What can hang from each mark
lometat: bavef memu
buno: nudomug sozu
nakar: memu nudomug sizu
lasaf: memu nemi
sozu: buno
zopa: nudomug
nudomug: buno kopepo nakar
tosef: memu
sizu: kopepo
kopepo: nudomug
memu: nakar tosef
nemi: lasaf

In the rows, zero is written as 128.
Known rows, with every way that one mark hangs from another
memu(nakar(sizu) tosef): [ 93 136  94 148 183 128 133 128 107 152 123  97  97 184 154 102  98 150
 125 139  94 158 103 146  98  90 109  98 158 147 126  68 129 102 162 117
 146 121 147 116  96 138 151 128 185 113 149 103 126  83 123  89  76 110
 104 121]
sozu(buno(nudomug(kopepo nakar(memu sizu)))): [110 156 123 151 136 110 119 151  63 133 129 132 107  98 131  44 145  96
 124  85 102 202  65 187 157 152 103 182 132 127 109 120 114  70 154 162
  89 100 118  87 127 154 177 116 189 103 114 119 137  68 115 111 120  72
  72 111]
lasaf(memu(nakar(nudomug) tosef) nemi): [ 79 161 110  65 137 120 115 149 155 153  95  80 132 226 104 117 103 129
 151 125  96 186 123  85 127 112  57  89 143 157 147 125 116  72 152 133
 134  77 130 118 107 167 125 156 134  94  91 167 173  85 115 113  61 109
 101 129]
lometat(memu): [131 120 116 147 139 122 133 133 114 116  99 135 107 122 159 121 135 157
 136 124 143 171 127 140 116 124 122 146 147 134 105 135 136 135 146 112
 122 132 104 139  92 108 126 127 135  85 124 137 109 146 122 152 138 133
 142 140]
memu(nakar(sizu(kopepo(nudomug(buno(sozu)))))): [ 82 104 134 152 176 127 160 113 112 122  98 164  83 139 143 118 128 165
 105 151 149 151  53 198 125 101 120 126 144 121  43  74 151  16 161 122
 102  97 194  98  82 174 122 188 203  92 167 165 104 126  94 145 146 116
 159 195]
sozu(buno(nudomug(kopepo nakar(sizu)))): [113 151 120 158 127 125 136 155  60 120 127 123 111 100 134  46 120  90
 133 104  98 229  63 196 162 148 108 160  99 107  77  89 142  71 140 132
 102 105 150  90 108 159 177 115 187 106 101 114 116 100 126 109 127  73
  78 118]
nudomug(buno kopepo nakar(memu)): [137 151 141 141 155 140 117 142  94 113 146 125 170 117  89 100 172  69
 115  99 121 158 129 157 145 182 123 171 143 147 114 177 133 137 139 133
 109  68 116  70 131 147 145  72 149 130 109 121 149  61 119 102 143 120
  94  96]
lasaf(memu(nakar tosef) nemi): [ 69 152 121  99 154 130 119 130 151 159  99  89 136 208 103 110 101 146
 127 115 105 150 127  94 130 119  66  82 168 160 154 128 145  86 149 136
 170  97 116 116 112 136 125 147 153 112 101 141 158  96 115 104  54 109
  97 127]
buno(sozu): [128 107 150 132 136 126 148  82 102 110 118 146 120 112 114 136 129 147
 109 107 124 137 105 163 120 133  98 110 120 114 104  99 150 113 111 136
 124 106 139 133 132 143 123 135 142 107 131 128 113 140 137 115 136 125
 153 131]
buno(nudomug(kopepo nakar) sozu): [ 99 111 174 146 136 113 130  98  76  96 118 117 109  46  77  77 109  99
 122 104 112 214  72 193 154 170  67 130  97 113  76  98 169 104 130 127
 107  67 147 140 132 168 131 120 161  96  70 129 136  98 133 105 130 132
 128 113]
memu(nakar(nudomug(kopepo))): [ 91 113 146 132 136 139 122 119  93 132 129  95 156 147 118  99  96  84
 149 137 130 191 113 132 126 148 103 135 159 155  84 132  95 102 147 106
 104  85 158 125 106 154 105 158 122 127 106 184 173  99 139 101 107 149
 134 126]
nudomug(buno(sozu) nakar(sizu)): [138 142 156 156 178 144 166 108  86 102 126 165  98 127 125 102 149 114
  96 102  91 176 108 230 125 120 106 112  84 124 100  86 163  82  98 117
 100 101 142  95  97 150 180  96 198 107 131  78  73 120 122 107 143  89
 125 130]
lometat(memu(nakar)): [ 87 105 118 153 175 109 142 121 111 146  76 136 120 158 165 118 118 152
 136 138 156 174 127 151 110 114 111 142 173 162  88 112 132 113 158  98
 123 121 138 138  89 114 104 139 153 106 141 149 123 140 127 136 111 130
 145 143]
kopepo(nudomug(buno nakar)): [107 145 110 105 155 166 156 195 123 144 131 148 146 125 136 139 154  84
  96 166 120 148 145 161 165 148 149 126  89 137 125 137 152 102 144  99
  89 114 136  74 130 155 156 113 141 122 112 147  94  89 123 156 163 120
 125 137]
nakar(memu nudomug sizu(kopepo)): [127 137 108 139 143  99  74 116 122 124 127 128  94 178 145  91 140 148
 152 122  97 148  89 136  95  84 119 164 138 119 125 120  87  89 151 154
  99 121 140 127 108 175 145 142 158 106 164 155 178 116 118 151 130 125
 132 158]
nakar(nudomug): [129 133 124  94 116 121 122 155 133 129 128 135 130 136 121 119 128 112
 147 134 122 158 132 122 133 120 123 128 111 130 116 127  94 125 140 133
  89 124 143 131 112 155 129 138 107 112 129 156 136 124 150 140 143 135
 137 136]
kopepo(nudomug(buno(sozu) nakar(sizu))): [108 137 118 143 165 157 174 159  91 106 130 154  92 123 155 118 141 117
  86 153 104 174 107 218 136 117 114 108  75 137  98  88 157  66 113 105
  81 108 156  74 102 171 175 122 189 108 112 114  79 119 132 143 158  95
 146 133]
buno(nudomug(nakar) sozu): [103 131 156 132 144 104 150 109 106 116 101 160  87  68 105  88 112 114
 108 109 110 199  97 199 158 118  67 117  88 108 101  67 178  97 112 127
  98  92 134 124 142 166 145 127 158  92  83 116 135 110 138 121 127 132
 143 115]
nudomug(buno): [153 154 147 105 142 139 144 139 131 131 154 142 137 121 112 134 168 111
 127 114 151 131 119 150 130 152 148 133 132 119 108 141 141 117 139 123
 103 102 138  92 128 130 131 116 127 133 127 147 116 127 109 136 145 104
 122 148]
kopepo(nudomug): [104 129 100 105 118 140 136 174 129 125 138 126 128 130 152 143 119 126
 114 170 146 121 122 107 154 116 145 118 108 147 133 132 111 109 148 114
 114 142 138 134 126 132 119 159 132 130 120 157 125 123 127 152 148 123
 157 137]
sozu(buno(nudomug(nakar(memu)))): [109 146 110 119 128 104 118 153 111 157 126 169 120 100 123  81 155 104
  97  84 120 163 111 162 182 140  95 172 117 107 131 110 133  88 150 159
  82 110 119  95 152 159 175 122 142  87 117 128 154  84 126 151 134 106
  95 114]
nakar(memu(tosef) nudomug(buno(sozu) kopepo)): [145 138 154  78 142 126 122 128  73 108 169  99 141 118  83 131 174 112
 141  79 103 188  97 147 118 177 104 153 151 113  89 136 100 106 153 169
  78  50 138  90 134 191 152 130 158  96 102 172 161  54 103 100 133 117
 106 118]
zopa(nudomug(buno(sozu) nakar(memu))): [131 132 124 141 174  90 133 106 118 116 127 176 129  59 108 118 166 113
  88  67  96 138 115 186 138 150 107 137 101 106 107 121 180  90 141 176
  63  89 124  60 148 177 155 114 147 125 120 119 147  96 125 123 143  94
 118  94]
lometat(bavef): [112 134 103 120 117 129 129 126 139  88 115 119 121  98 118 143 112 142
 137  99 121 120 148 138 131  96 127 144 122 140 121 134 137 134 131  94
 119  93 119 121 123 114 145 140 112 118 146 109 137 116 124 109 147 124
 111 148]
memu(nakar(nudomug sizu) tosef): [ 94 149  96 127 168 121 128 132 118 170 130 105  90 172 152 102  99 146
 143 149  73 193 121 139  90  69  98  99 131 142 127  55  91  95 155 121
 120 102 164 130  92 152 164 143 177 115 121 135 149  81 129 115  86 129
 122 142]
tosef(memu(nakar)): [102  94  99 117 155 111 139 100 130 141 118 158 121 183 142 100 105 161
 136 147 141 143 134 125 110 129  91 157 196 145 108 108 130  85 145  99
 124 123 140 137 105 114 129 124 134 108 142 121 129  95  98 117  81 143
 184 129]
nemi(lasaf(memu(nakar(nudomug)))): [ 82 127  91 133 119 109 127 119 164 160 113  97 157 179 139 116 108 151
 142 137 114 166 102 125 134  71  64  93 116 177 122 113 137 115 162  80
  96  51 160 161  54 150 119 146 162 100  82 184 190 134 110 147  87 120
 162 109]
sizu(kopepo(nudomug)): [104 109 104 126 127 134 102 156 134 122 107 120 117 130 133 135 112 129
 116 166 146 129 107 114 150 134 139 145 122 112 118 128 130  84 161 127
 115 146 147 138 120 143 104 158 137 113 135 191 123 127 113 174 168 148
 156 191]
sizu(kopepo(nudomug(buno nakar))): [104 131 111 102 158 139 128 174 139 129 106 149 127 119 104 128 138  88
  96 155 146 145 122 150 177 151 151 143  99 108 116 124 151  74 163 103
 104 118 156  98 126 152 140 122 150 100 127 175 100  93 107 178 189 133
 133 179]
lasaf(memu(nakar(sizu))): [ 77 134 109 164 181 122 117  92 127 146 108 112 127 216 151 100  96 192
 114 144  89 145 101 134  85  83  86  83 152 169 128 115 142 100 128 101
 134 102 139 121  76 135 131 132 172 122 120 136 153 144 105 110  82 114
 117 117]

Rows
[ 94 153 110 104 178 104  95 161 128 157 141 125  93 105  94  93 131 105
 115  97  93 174 127 138 150 114 107 137 119 109 164 106 149 148 174 142
 120  98 113 121 170 152 171 104 167  93  96 120 178  40 121 142 103 129
  95 114]	buno(nudomug(nakar(memu(tosef))))
[ 90 126 110  93 156 120 127 145 129 156 132 106 120 175 126 131 103 116
 131 144 101 169 146 112 124  97 107 111 140 145 130  73  97 111 165 117
 117  88 150 130 121 153 147 138 125  97 115 171 158  74 126 111  94 144
 134 129]	memu(nakar(nudomug) tosef)
[113 162  85 161 175 131  91 138  76 125 158  75 114 147 119  63 120 103
 125  98  64 184 115 154 115 142 116 136 137 148 156 135 114 141 141 138
 171 102 106 109 123 151 179  68 194 107 102  85 146  20 124  80 101 110
  79  80]	nudomug(kopepo nakar(memu(tosef) sizu))
[140 116 138 163 188 108 117  84  99 111 121 166  94 137 107  82 173 140
 100  82 106 156  99 224 124 129  92 156 134 110  94 105 170  77 142 155
  97  85 145  93 111 163 164 100 198  73 160 105 123  90  97 131 158 105
 112 143]	nudomug(buno(sozu) nakar(memu sizu(kopepo)))
[131 160 103 169 197  98 115 129 126 114 105 146 120  88 125  93 116 106
 126 101 102 181 102 190 140 145 131 139  88  77  79  97 181  62 156 143
 104 127 152  72 107 163 166 102 189 115 137 118 112  97 121 138 151 100
  90 134]	zopa(nudomug(buno nakar(sizu(kopepo))))
[100 127 128 155 143 133 117 116  80 128 127  84 142 166 158  78 101 105
 160 147 105 219  82 151 105 120 100 129 152 155  81  96  79  87 148 115
 105  81 161 117  80 156 136 156 151 146 116 151 158 108 133  89  96 119
 122 116]	memu(nakar(nudomug(kopepo) sizu))
[ 68 139 127 147 155 114  79  98 149 127  51 115 114 220 118  81  90 168
 145 128 110 160  80 130 117 105  79 106 177 140 106 127 162  36 154 137
 169  99 145 103  85 142 110 169 181 114 150 140 154 143 104 130  86 108
 106 168]	lasaf(memu(nakar(sizu(kopepo))) nemi)
[115 131 142 127  99 114 151 149  74 116 127 111 131  66 110  91 133 101
 148  93 153 199  63 145 173 174 115 169 131  97  63 128 119  79 152 148
  89  97 147 102 134 142 147 143 146 107 100 168 133 113 118 113 131  86
  90 131]	sozu(buno(nudomug(kopepo)))
[128 179 104 121 197 108 104 155 109 106 166  94 157  74 101  97 144  77
 117  56  96 172 117 139 142 202 134 133 128 113 120 154 163 120 170 164
 125  79 115  61 144 160 186  86 154 129  93 140 169   7 110  87 119 105
  58  80]	zopa(nudomug(buno kopepo nakar(memu(tosef))))
[103 137 108 144 172 128  93 143  92 116 160  77 142 124  87  80 135  90
 115  95  92 166 135 120 129 165 112 143 151 143 163 152 123 152 148 137
 159  92 112 123 150 137 165  72 151 107  92 113 161  23 120  88 104 127
  82  81]	nudomug(kopepo nakar(memu(tosef)))
[114 159  82 174 171 106 117 126 124 121 112 122 107  89 170  94  92 107
 121 119  69 181 112 186 127 113 115 111  74 134 124  94 157 101 134 136
 123 147 129  98 120 149 178 107 165 126 120  80 124  88 162 110 114  94
 102  91]	zopa(nudomug(nakar(sizu)))
[104 169  71 171 182 107  73 126  87 112 153  74 122  86 134  76  90 105
 123  77  50 193  98 160 116 153 116 141 109 127 135 133 132 128 161 166
 157 114 114  90 134 164 187  87 186 120  98  96 166  15 132  77  89 111
  59  54]	zopa(nudomug(kopepo nakar(memu(tosef) sizu)))
[126 134 123 106 177 111 122  96 125 122 126 166  92 209 140  68 128 156
 156 138 124 203 100 157  95 120 112 173 188 111  64  74 120  34 165  96
  72  91 171 102  75 164 145 135 171  72 177 153 132 100  92 152 124 123
 173 181]	tosef(memu(nakar(nudomug(buno) sizu(kopepo))))
[ 89 137  73 125 162 106  72 156 118 131 143 106  82 170 156 114 118 169
 134 144 108 122  94 114 120  91 145 149 144 119 148 114  93  87 188 155
 137 143 134 115 117 162 165 146 188  92 161 156 141  75 104 162 124 133
 110 158]	nakar(memu(tosef) sizu(kopepo(nudomug)))
[156 140 161 129 129 133 124 104  59  94 168 127 111 126 130 110 170 133
 148  95 104 189  71 174  99 139  98 162 144 131  54 141  98  88 134 161
  62  65 150  70 102 197 155 146 185 118 124 151 146 102 130 106 129  92
 116 133]	nakar(memu nudomug(buno(sozu) kopepo) sizu)
[ 82 108  96 141 152 112 144 127 116  99  62 126 122 133 160 135 115 180
 129 115 151 185 152 150 108  63 110 146 169 176  73 116 141 113 188  69
 114  88 118 133  76  96 117 153 124  91 148 134 143 123 109 135 130 137
 132 156]	lometat(bavef memu(nakar))
[123 111 137 145 151 133 147 119 112 107 109 155  76 118 131 133 135 150
 112 141 133 154  63 191 131 113 127 133 119 104  63 102 149  35 136 124
  97 113 185  99  86 175 136 157 202  89 151 161  99 146 103 164 173 114
 143 184]	nakar(sizu(kopepo(nudomug(buno(sozu)))))
[ 69 139 127 107 139 126 123 126 157 153  68 118 147 212 111 102 114 144
 135 125 126 131 120 107 137 113  72  93 156 155 126 137 152  76 138 128
 152  97 123 108 115 137 107 158 138 127 105 154 169 140 111 112  74 116
 114 135]	lasaf(memu(nakar) nemi)
[ 77 106 116 181 180  99  99  91 121 128  85 121 103 171 141  85  92 158
 140 142 137 150  85 148 113  92 118 136 164 122  96  78 139  61 160 130
 141 119 158 130  77 133 119 153 187 105 170 123 135 124 111 130 116 143
 125 169]	memu(nakar(sizu(kopepo)))
[120 122 126 104 162 150 177 165 108 125 121 164 140  99 122 148 143 102
  87 150 132 150 130 185 162 149 114 108  88 133 103 107 165  71 122 109
  79 113 162  93 126 168 139 113 147 102 101 135  81 110 119 140 169 110
 156 126]	kopepo(nudomug(buno(sozu) nakar))
[ 91 109 106 152 170 108  96  93 126 140  92 130  90 193 150  88  88 141
 151 148 118 185  96 146 115  89 104 136 149 119  87  78  99  67 162 112
 107 109 167 134  81 168 129 163 161  92 163 162 158 126 128 142 117 145
 145 168]	memu(nakar(nudomug sizu(kopepo)))
[ 80 136  81 154 150 118 129 111 168 161 102  95 157 164 133 130 110 172
 131 134 135 126  96 129 148  85  73 102 150 187 119 127 167 112 153  81
 139  76 150 152  65 121 117 119 184 127 107 163 163 129  87 138  86 123
 143 100]	nemi(lasaf(memu(nakar)))
[133 137  87 147 181 103  70 115 114 126 132 105  81 159 130  90 128 172
 136  89  91 131 100 125 103 108 124 152 162  98 153 110 115 102 179 168
 153 128 118 131 127 154 160 120 197  87 164 129 157  70 105 144 106 140
  90 150]	nakar(memu(tosef) sizu(kopepo))
[ 58 121  55 182 148 117 118 129 159 147  82  94 120 192 163 110  84 193
 131 162 138 133  49 134 152  64  97 109 138 173 116 109 171  47 184  69
 125  89 183 157  34 143 122 154 228  95 114 187 158 133  69 189 115 120
 157 146]	nemi(lasaf(memu(nakar(sizu(kopepo(nudomug))))))
[120 123 170 104 171 130 156 104  61 122 139 102 139 142  93 117 131  96
 140 112 118 208  95 164 124 156  84 117 146 126  60  84 113  79 151 127
  92  36 168  92 102 193 129 154 167  95 104 186 139  63 112  78 111 121
 133 140]	memu(nakar(nudomug(buno(sozu) kopepo)) tosef)
[137 127 157 129 156 136 162  99 103 116 121 162 116 108 103 124 164  97
  97  97 121 158 132 206 146 158  96 120  95 120 111 109 175 104 114 131
  93  76 140  98 125 150 144  99 164  97 110 115  88 111 127 114 151 113
 132 122]	nudomug(buno(sozu) nakar)
[ 99 156 108 137 153 108 134 155  98 146 120 157  89 112 153  57 160 124
 110  86 104 181  92 182 148 106 106 168 108 111 126  92 128  78 155 163
  71 114 126  78 125 162 191 126 187  87 121  99 142  93 126 139 122  80
  88 110]	sozu(buno(nudomug(nakar(memu sizu))))
[136 184 100 128 201 140 124 152 111 145 155 131 117 160 132 101 164 127
 110  99  62 158 127 166 116 114 132 131 125 129 169 109 130 126 162 146
 129 100 119  76 123 137 205  71 197 108 131  90 129  47 110 115 123  94
  85 110]	nudomug(buno nakar(memu(tosef) sizu))
[155 121 170  87 131 135 159 122 112 118 134 163 115 115 106 134 165 121
 138 109 121 176 111 174 121 137 105 133 103 109  83  94 126  94 121 129
  47  78 156  92 113 185 137 146 125 104 119 163 118 132 133 129 153 115
 146 148]	nakar(nudomug(buno(sozu)))
[138 149 109 120 140 122  79 138  76 113 176  78 124 157 135  90 134 117
 165 107  70 200  94 113 100 123 112 142 147 131 133 136  60 133 156 149
 132 101 132 110 118 177 173 124 173 116 116 147 181  47 128 101  95 104
  91 105]	nakar(memu(tosef) nudomug(kopepo) sizu)
[ 92 134 158 166 165 112 106  85  53  90 139 126  89  89 115  50 126 124
 114  89  92 214  57 212 127 135  69 148 128 133  90 115 146  99 131 152
 112  67 131 111 127 169 165 127 199 108  99  99 160  73 133 107 109 108
 122 110]	buno(nudomug(kopepo nakar(memu sizu)) sozu)
[100 136 139 128 178 122 155  88 103 139 128 142 114 200 124 111 129 169
 113 124  93 195  87 175  89  79  65  90 122 147  81  79 140  58 124 113
  62  48 173  86  62 192 146 157 194  95 113 167 144 153 106 118 105  98
 149 143]	lasaf(memu(nakar(nudomug(buno(sozu)) sizu)))
[115 121 102 112 159 118 136 105 109 133 144 150  96 217 175  74 107 147
 154 161  93 199 120 136  77  85  82 138 165 148  99  78  90  77 150  88
  89 123 162 134  82 146 152 138 141  96 145 116 138 104 126 117  78 122
 177 133]	tosef(memu(nakar(nudomug sizu)))
[108 108 131 120 165 128 143 130 112 106 102 166 111 101  97 115 133 112
  83 139 134 152 108 191 158 156 117 128  94 116  85 107 175  52 143 109
  89 108 164 101 111 167 132 137 164  67 121 163  78 100 115 171 186 149
 159 171]	sizu(kopepo(nudomug(buno(sozu) nakar)))
